What can hang from each mark:
k_757: k_137
k_387: k_649
k_901: k_137 k_591
k_649: k_199 k_387 k_689 k_942
k_681: k_137
k_689: k_649
k_137: k_681 k_689 k_757
k_199: k_649
k_591: k_901

Every row comes from one small tree of marks. The marks that hang from a mark follow it in brackets, in the order of their numbers. Every link used is in the known rows. Which tree was each row made from?
Known rows:
k_199{k_649{k_942}}: [  8.6   3.0 -28.5  11.9   5.5 -19.0   4.1  -1.2 -15.9   9.7  12.7  -0.2
   7.7  20.3   6.6   5.8  36.2  -8.6   0.5  -5.6  14.7  17.3]
k_901{k_137{k_681} k_591}: [-38.7  19.2 -22.9  21.6  25.4 -12.2 -50.1  23.0  12.7 -13.4  -0.8 -13.7
  -1.2  18.0  19.1  -5.3 -27.3  54.5  31.1 -26.2  16.4 -18.2]
k_689{k_649{k_387 k_942}}: [ 19.6 -10.7 -24.2  11.8  20.3   2.6  12.8 -30.6 -14.8  37.7  20.2  -4.0
  12.9  26.5  15.7  -6.9  16.2 -21.4  -6.1  -6.9  11.9  15.8]
k_591{k_901}: [ -3.6   0.6  -8.3  10.2 -10.8 -14.0 -15.1  19.9  14.0   3.8 -15.0 -10.5
 -19.4  17.3   3.8  13.6  -9.0   8.4  25.3  -6.5  -8.3  14.5]
k_689{k_649}: [ 13.1 -16.7 -11.0  -5.2   8.0  22.9  15.2 -25.7  -9.0  24.9   0.5  -2.1
   6.9   7.2  10.3 -21.1 -16.6  -3.1   6.6   8.5   5.6   3.7]
k_901{k_137{k_681 k_689{k_649} k_757} k_591}: [-29.0  36.4 -36.8  20.2  52.6  -2.4 -24.5  23.0  -2.7  14.6   1.2 -25.6
  -2.1  28.8   6.6 -30.9 -43.3  69.5   9.6 -36.8  30.2 -21.9]
k_591{k_901{k_137{k_689}}}: [-23.5  12.7 -16.8  12.5  17.9  -9.1 -21.5  22.5  14.3   4.9  -5.2  -7.8
 -10.9  25.8   8.8  -5.2 -14.8  22.2  25.9 -10.5   0.0  -8.7]
k_591{k_901{k_137{k_681}}}: [-22.1  13.1 -15.6  13.4  13.7 -20.9 -33.1  29.5  17.0  -0.6  -3.5 -11.8
 -14.1  21.2   3.1  -3.9 -11.9  37.0  29.3  -9.4   4.2  -0.2]
k_681{k_137{k_689}}: [ -9.5   3.8 -17.8  -4.5  18.1   4.8  17.8   0.4  -6.0 -13.2 -10.3 -15.9
  -0.9   9.2   6.9 -33.2  -0.8  14.3 -20.5 -24.0  13.2   0.7]
k_387{k_649{k_199 k_689 k_942}}: [ 23.0  14.2 -25.8  30.7  29.9 -28.1   9.4   5.8  -8.3  13.8  40.1   0.0
  19.2  14.5  15.0  31.5  41.7 -39.2 -11.2 -11.7  13.0  28.5]
k_649{k_199 k_387 k_689 k_942}: [ 19.6  17.8 -25.8  62.0  40.1 -40.7  10.7   6.5  -1.2  15.3  65.6  -8.4
  34.4  19.1  21.0  46.3  52.6 -54.2 -19.0 -12.1  13.8  39.1]
k_689{k_649{k_199}}: [ 26.3 -17.7 -15.8   7.0  16.7  15.1  16.7 -27.1  -9.7  28.5  15.9  -3.8
  17.4   6.4  10.0 -10.0  -7.5 -13.3   7.8  -2.9   1.7   9.6]
k_681{k_137}: [-10.8  -6.9 -15.6  -5.1   0.3  -0.6   5.0  -0.1   0.9 -21.8  -7.4 -14.8
  -1.4   0.6  14.4 -25.1   5.0  15.3  -8.8 -15.2  12.5   6.8]
k_689{k_649{k_199 k_942}}: [ 25.4 -16.1 -22.8   8.2  23.1   4.1  14.6 -23.9 -12.5  35.4  21.5  -4.0
  18.6  15.5  15.9  -2.2   7.7 -24.0   4.2  -9.1   9.7  14.6]
k_137{k_681 k_689{k_649{k_199 k_942}}}: [ 23.5  20.9 -19.7   8.8  58.2  -5.4  23.1  -1.9 -23.0  38.9  10.5 -14.5
   7.6  25.5 -21.9 -22.4  -5.3  11.8 -24.2 -29.6  16.8  11.0]
k_199{k_649{k_387}}: [ 16.9   5.6 -27.8  26.5   4.6 -16.9   6.1 -12.5 -15.9   9.0  21.8  -2.0
  11.6  22.2   0.5   4.1  39.3  -5.9  -5.1  -8.1   5.0  19.1]
k_689{k_649{k_942}}: [ 12.2 -14.8 -17.8  -4.0  14.5  11.7  12.9 -22.4 -11.8  31.6   5.7  -2.2
   7.7  15.6  16.1 -13.1  -1.5 -13.8   3.2   2.4  13.6   8.9]
k_681{k_137{k_689{k_649} k_757}}: [ -1.2  10.5 -29.4  -6.5  27.7   8.9  30.6   0.0 -14.1   6.0  -5.4 -26.5
  -2.1  11.4   2.1 -50.7 -11.3  30.5 -30.0 -25.3  26.5   3.1]
k_137{k_689 k_757}: [  4.3  36.8 -11.9   1.6  33.3  -2.4  26.4  18.4 -15.1  22.7   2.8 -15.5
  -5.7  10.3 -24.7 -21.9 -11.6  24.2 -35.3 -20.8  15.7  -8.0]
k_901{k_137 k_591}: [-41.5   7.2 -22.5  19.9  13.7  -1.0 -46.1  12.9  15.7 -14.8  -0.5  -6.8
   3.2  16.1  34.3   1.2 -25.4  33.7  38.5 -18.8  10.1 -24.7]
k_757{k_137{k_689}}: [  1.7   5.6 -14.7  -8.0  14.9  -1.9  20.7  12.3   0.9  -3.0 -11.0 -12.8
   0.2  20.6   5.0 -26.5  -3.9  16.3 -21.5 -23.8   8.5   1.0]
k_681{k_137{k_689 k_757}}: [ -7.7  18.9 -24.3  -3.7  23.6  -2.2  23.2  12.8  -9.7  -6.2  -5.5 -25.5
  -5.4   7.9  -2.8 -40.4  -3.2  32.1 -33.1 -29.7  24.0   1.2]

Write each row's tree:
[  4.5  17.2 -15.2  -6.3  26.8 -13.1  16.9  22.3  -2.4  -1.8 -11.8 -19.7
  -4.3  22.4 -10.7 -33.0  -5.6  36.9 -28.6 -31.0  15.2   7.6]  k_757{k_137{k_681 k_689}}
[ 29.4  22.9 -18.9  18.7  57.7  -3.8  24.7 -10.1 -23.5  38.7  16.8 -15.9
  10.3  26.7 -26.4 -23.6  -3.6  13.6 -28.0 -31.6   9.7  12.2]  k_137{k_681 k_689{k_649{k_199 k_387}}}
[ 32.6 -11.6 -29.0  23.9  28.7  -5.0  14.6 -31.9 -15.4  41.0  36.0  -5.8
  23.5  25.8  15.1   4.4  25.8 -31.4  -5.0 -18.1   7.9  21.4]  k_689{k_649{k_199 k_387 k_942}}
[ 10.4  14.9 -35.0  41.9  18.4 -28.7  12.0   1.3 -13.2  10.0  37.4  -4.2
  20.2  25.5  16.0  19.1  48.5 -26.0 -10.4   3.7  20.3  33.9]  k_199{k_649{k_387 k_689 k_942}}
[  3.6  -4.9 -25.4  -1.2  26.4  12.2  26.0 -12.9 -10.9   1.1  -2.3 -18.1
   7.8  12.2  11.6 -38.1  -4.4   8.0 -16.5 -25.5  14.1   5.2]  k_681{k_137{k_689{k_649{k_199}}}}
[-35.6  44.8 -31.5  22.6  48.8 -13.5 -31.7  35.6   1.9   2.2   0.8 -24.4
  -5.1  25.2   1.6 -20.6 -35.5  71.2   6.4 -40.9  27.5 -23.8]  k_901{k_137{k_681 k_689 k_757} k_591}
[ 24.1  12.5 -18.6  29.4  23.5 -17.1  11.5   2.5  -5.4   7.5  34.6   0.2
  18.3   5.6   9.2  23.5  26.4 -28.6  -7.5  -5.3   5.3  23.5]  k_387{k_649{k_199 k_689}}
[-15.4  25.6 -25.3  12.2  32.9 -14.2 -15.3  29.3   6.6  19.2  -1.9 -20.1
 -14.6  28.6  -5.4 -22.0 -23.2  47.8  14.1 -16.6  14.0  -2.7]  k_591{k_901{k_137{k_681 k_689{k_649} k_757}}}
[-22.0  23.2 -21.3  13.0  21.7 -14.2 -17.9  30.9  11.8   9.7  -1.8 -14.6
 -14.0  24.7   1.8 -10.2 -16.4  34.3  16.8 -14.2   7.6  -8.6]  k_591{k_901{k_137{k_689 k_757}}}
[ 21.2  15.4 -15.5  59.9  30.8 -24.7  13.7   1.8   2.8   5.9  57.7  -8.2
  32.9   6.6  12.8  34.8  31.1 -39.4 -13.8  -2.8   2.5  32.0]  k_649{k_199 k_387 k_689}
[-31.4  22.5 -33.9  20.1  50.1  -0.9 -30.7  12.1  -0.4  11.2  -0.9 -16.0
   3.0  34.0  19.2 -20.1 -33.9  46.7  20.9 -34.4  23.3 -19.6]  k_901{k_137{k_681 k_689{k_649{k_942}}} k_591}
[ 26.9  41.0 -23.9   8.7  61.4  -7.8  32.4  13.5 -26.3  44.3  13.6 -27.9
   0.5  17.5 -40.0 -38.2 -19.5  44.2 -40.2 -33.0  26.3   7.9]  k_137{k_681 k_689{k_649{k_199}} k_757}
[ 10.9   9.3 -20.7  -9.1  30.5  -1.9  24.3  10.0  -6.9  10.5 -11.5 -20.8
  -0.9  25.9  -5.5 -43.3 -13.7  35.6 -25.3 -26.9  17.7   9.5]  k_757{k_137{k_681 k_689{k_649}}}
[ 14.6  11.2 -23.8  -1.5  33.1  -6.2  24.3   5.7  -8.0  13.3  -4.6 -21.6
   1.6  31.0  -5.4 -40.3  -5.0  31.6 -29.9 -31.1  17.0  13.1]  k_757{k_137{k_681 k_689{k_649{k_387}}}}
[  8.2  -2.7 -20.1 -10.5  18.8   9.3  28.2  -0.2  -3.8   9.6 -11.2 -13.9
   3.6  24.0   9.8 -36.7 -12.1  14.7 -18.2 -19.6  11.4   2.8]  k_757{k_137{k_689{k_649}}}
[-17.4  36.9 -27.9   3.5  65.3  -5.5  -1.4  15.0 -12.1  25.4  21.1 -13.9
   7.1  20.5 -10.6 -46.8 -13.3  50.8 -17.4 -17.4  35.4 -22.0]  k_901{k_137{k_681 k_689{k_649{k_942}} k_757}}
[ 17.5  41.6 -20.5   0.3  55.6  -2.3  31.4  14.5 -25.9  41.5   2.6 -26.9
  -7.0  17.8 -39.7 -46.0 -25.8  51.3 -40.9 -25.0  28.9   3.9]  k_137{k_681 k_689{k_649} k_757}
[  3.0  10.7 -28.6  26.1  12.7 -19.6  12.2   9.6 -10.2   4.3  22.9  -2.2
  14.9  14.9  16.3  12.8  30.6 -18.5  -1.2  12.8  21.8  27.1]  k_199{k_649{k_689 k_942}}
[ 31.9  43.9 -28.2  19.7  65.5 -13.9  32.3   7.8 -28.6  48.3  23.9 -29.2
   3.9  25.0 -40.4 -33.8  -6.7  38.9 -46.6 -39.2  25.1  12.8]  k_137{k_681 k_689{k_649{k_199 k_387}} k_757}
[-15.2   9.2 -23.5  18.4  23.6  -5.7 -16.3   9.7   9.7  16.5   1.9  -9.6
  -6.0  33.5  12.0  -9.5 -11.9  17.5  23.8 -12.0   1.2  -4.3]  k_591{k_901{k_137{k_689{k_649{k_387}}}}}
[ 14.0  12.3 -27.2  -0.9  36.2 -11.9  23.1   7.3  -9.7  16.6  -1.9 -21.7
   2.2  35.2  -2.8 -36.0   2.5  26.7 -31.6 -34.5  20.9  15.5]  k_757{k_137{k_681 k_689{k_649{k_387 k_942}}}}
[-17.3  17.6 -24.9  11.1  24.7  -6.2 -12.4  22.3   8.7  18.4  -1.9 -15.2
 -11.6  27.5   5.2 -17.2 -22.1  33.4  19.4 -11.5   9.4  -7.4]  k_591{k_901{k_137{k_689{k_649} k_757}}}
[  8.3  53.4 -12.8   3.9  49.8 -18.2  20.7  32.4 -19.6  24.3   2.4 -25.2
 -11.8  13.1 -46.9 -31.1 -14.2  53.5 -45.7 -31.1  24.9   1.3]  k_137{k_681 k_689 k_757}
[ 26.0  42.1 -28.9   9.5  66.1 -15.9  31.0  15.8 -28.4  48.7  17.4 -28.0
   1.0  23.6 -35.9 -32.5  -8.8  36.9 -42.9 -37.5  32.0  11.5]  k_137{k_681 k_689{k_649{k_199 k_942}} k_757}
[ 14.2  21.9 -16.3   0.2  52.4   0.1  21.9  -1.1 -22.8  36.7  -0.5 -13.2
   0.1  25.7 -21.6 -30.1 -11.9  18.7 -24.8 -21.8  19.3   6.8]  k_137{k_681 k_689{k_649{k_942}}}
[ 22.0  45.9 -30.0  12.2  64.1 -16.5  29.9  11.2 -30.0  50.7  16.5 -28.0
  -2.8  31.3 -35.9 -36.1  -2.7  38.7 -50.0 -35.6  33.7  12.4]  k_137{k_681 k_689{k_649{k_387 k_942}} k_757}
[ 17.3   8.6 -22.9  -3.0  34.7  -5.6  24.9   9.1  -7.0  12.2  -3.9 -21.5
   4.3  25.8  -5.7 -38.1  -9.2  30.7 -24.9 -32.3  16.1  12.3]  k_757{k_137{k_681 k_689{k_649{k_199}}}}
